Each row comes from the steps of one path. Every step used is in the known rows, and no mark comes twice. Write the path behind each row, first mark first.
In the rows, 128 means zero.
Known rows
gili > pova > lolo > mimo > zate > doviz > vulo: [151  98 134  93 170 126 104 101 125 179 136 157 170 150  95 126 124 168
 107 158 149 146 222]
zate > pova > lida: [139 129 124 105 141 146  63 135 116 120 109  99 105 173  90 143  87 149
 119 129 169 120 169]
gili > mimo > zate: [108  78 129 127 109 120 104 123 136 100 132 164 112 114  95 138  92 171
 119 122 114 158 144]
zate > mimo > lolo: [154 116 130 128  92 117  52  79 116 122 132 143 187 134 124 117 169 154
 116  99 135 168 140]
lolo > mimo: [144 123 121 117 119 140  59 119 127 129 133 147 122 145 106 162 117 130
 120 123 128 157 111]
lida > pova > lolo > mimo > zate > doviz: [156 114 151  96 132 147 115 103 129 166  91 172 162 150  98 131 140 142
  89 118 151 143 204]
pasaki > mimo: [125 157 133 126 109 105  86 112 116 115 147 170 145 121 142 114 134 127
 117 121 122 156 112]
lolo > mimo > zate > pova > gili: [157  74  97 103 102 139  37  55  70 112  86 171  99 209  74 160 107 194
 107 123 136 158 171]
pova > lolo: [144 126 143 138 150 121 142 134 130 137 139 119 168 144 117 142 149 161
 111 108 128 128 144]
doviz > vulo: [121 133 126 121 153 121 133 126 108 152 152 137 149 117 129 110 126 122
 136 154 123 120 153]
lida > pova > lolo: [131 120 171 132 141 132 167 153 131 167  97 120 159 150  92 135 152 169
  99  82 132 134 153]
lolo > mimo > zate > pova > lida: [136 126 111  76 122 149  17 108 116 114  95 131 105 185  69 163  58 171
 101 125 173 143 181]
lida > pova > zate > doviz > pasaki > mimo > lolo: [149 131 146 125  88  79  86  85 106 151 126 197 214 125 118 100 148 154
  85 120 133 173 179]
zate > pova > gili > mimo: [152  31 122 159 116 132  50 105  88  96 134 159  78 172  68 157 120 189
 132 119 113 162 137]
pova > gili > mimo: [136  44 130 166 113 123  71 125 122  76 158 147  87 156  85 155 124 155
 139 119 101 151 113]
lida > pova > gili > mimo > zate > doviz > vulo: [129  60 144 122 139 131 118 103 100 140 125 182 125 137  95  96 125 131
 125 152 122 132 219]
pasaki > mimo > zate: [108 151 122 102  97 100  97  92 117 113 125 189 153 124 134 110 110 154
 102 121 124 158 145]
doviz > pasaki > mimo > zate > pova > lolo: [149 135 116 116 127 108 140  99  72 160 122 196 167 146 101 127 125 227
  65 117 141 173 187]
lolo > mimo > zate: [125 124 113  93 104 133  73  96 128 121 111 166 129 145 102 155  96 158
 106 124 131 159 145]
zate > mimo: [143 125 131 137 113 145  99 106 121 146 153 152 140 111 115 108 167 119
 111 122 144 150 132]
pova > lida: [119 148 132 115 138 136  83 156 153 100 135  89 117 154 111 141  87 111
 126 126 155 106 140]
lida > pova > lolo > mimo: [144 118 157 122 130 145  92 142 131 161 103 140 151 167  71 170 140 166
  95  82 133 163 133]
mimo > zate > doviz: [143 122 127 103 131 133 142  94 124 137 112 162 146 119 145  98 132 110
 117 157 147 116 200]
gili > mimo > zate > doviz > vulo: [131  86 130 118 150 123 115 109 112 142 158 179 145  95 125  97 118 120
 132 175 127 133 206]
pasaki > doviz: [123 135 118 132 133 110 138 119 139 121 145 143 146 113 149 129 152 107
 133 167 123 132 150]
lida > pova > lolo > mimo > zate: [126 119 146  96 116 136 103 117 130 152  84 161 156 164  73 159 114 189
  82  87 135 165 165]

Which path is each row?
[116 117 137 111 145 130  85 166 179 117 122  67  96 175  78 150  77 158
 124 122 164 125 148]  gili > pova > lida
[148  99 142 130  85  98  18  59 122 127 148 148 218 132  93 125 161 167
 105 105 138 165 159]  pova > zate > mimo > lolo
[109 104 167 130 111 113 109 123 140 161 107 133 159 135  68 129 123 152
 102 111 137 132 160]  lida > pova > zate
[159  78 109 131 121 136  84  81  69 117 102 141  98 195  93 141 136 173
 124 126 134 134 160]  zate > pova > gili
[135 109 111  95 118 133 110  86  86 147  80 160 121 149 102 124 104 194
 106 129 148 146 187]  mimo > zate > pova
[149  53 126 132 119 130  94  89 119  96 138 177 112 140 112 118 128 130
 127 150 125 133 188]  pova > gili > mimo > zate > doviz
[147 146 125 138 115  94 119  99 106 149 183 210 174  96 132  97 140 112
  88 167 138 148 163]  pova > zate > doviz > pasaki > mimo
[168 129 108 116 140 135 163 111 111 162 144 191 158 127 119 132 125 143
  78 157 148 148 192]  pova > lolo > mimo > zate > doviz > pasaki
[156 129  96 109 123 138 154 104 109 155 138 198 129 115 127 123 112 123
  90 170 147 149 181]  lolo > mimo > zate > doviz > pasaki
[149 108 131 109 139 127 124  97  92 154  92 146 163 162  91 142 129 220
  89 109 144 143 197]  mimo > zate > pova > lolo
[126 126 116  84 129 141  67 117 116 115  92 116 113 174  85 137  65 171
 107 127 171 124 193]  mimo > zate > pova > lida
[136 105 144 142 103 124  63  86 128 151 170 155 176 109  81 116 163 131
  98 128 148 146 151]  pova > zate > mimo
[137  96 164 129  78 107  38  74 124 150 113 150 213 139  75 118 166 172
  95  83 140 171 166]  lida > pova > zate > mimo > lolo
[172 108 128 117 139 141  51 107  95 156 119 149 147 175  77 178 136 193
  98 106 142 168 149]  zate > pova > lolo > mimo
[154 111 128 127 100  65  68  78 125 140 151 179 202 136 110 113 135 186
  93 137 139 181 177]  gili > pova > zate > doviz > pasaki > mimo > lolo
[134  80 149 138 110 119  62  95 150 164 160 136 157 128  55 125 150 174
  96 125 159 163 155]  gili > pova > zate > mimo
[132 148 126  97 142 109 114  83  99 151 152 200 176 105 156  73 135 104
 119 174 133 132 207]  pasaki > mimo > zate > doviz > vulo
[106  45 140 133  95 126 101 116 124  98  99 169  92 160  66 140 101 184
 113  97 110 159 156]  lida > pova > gili > mimo > zate
[137 123 125 100 122 127  84 102 127 130 118 158 161 160  93 166 110 182
  89 106 131 157 157]  pova > lolo > mimo > zate
[147 132 101 116 132 129 206 112 109 154 133 186 133 102 144  97 119 120
  95 174 146 127 195]  mimo > zate > doviz > pasaki
[128 164 112 137 110 102 145 127 102 132 165 196 138 105 143 108 125 135
  96 137 121 163 115]  doviz > pasaki > mimo
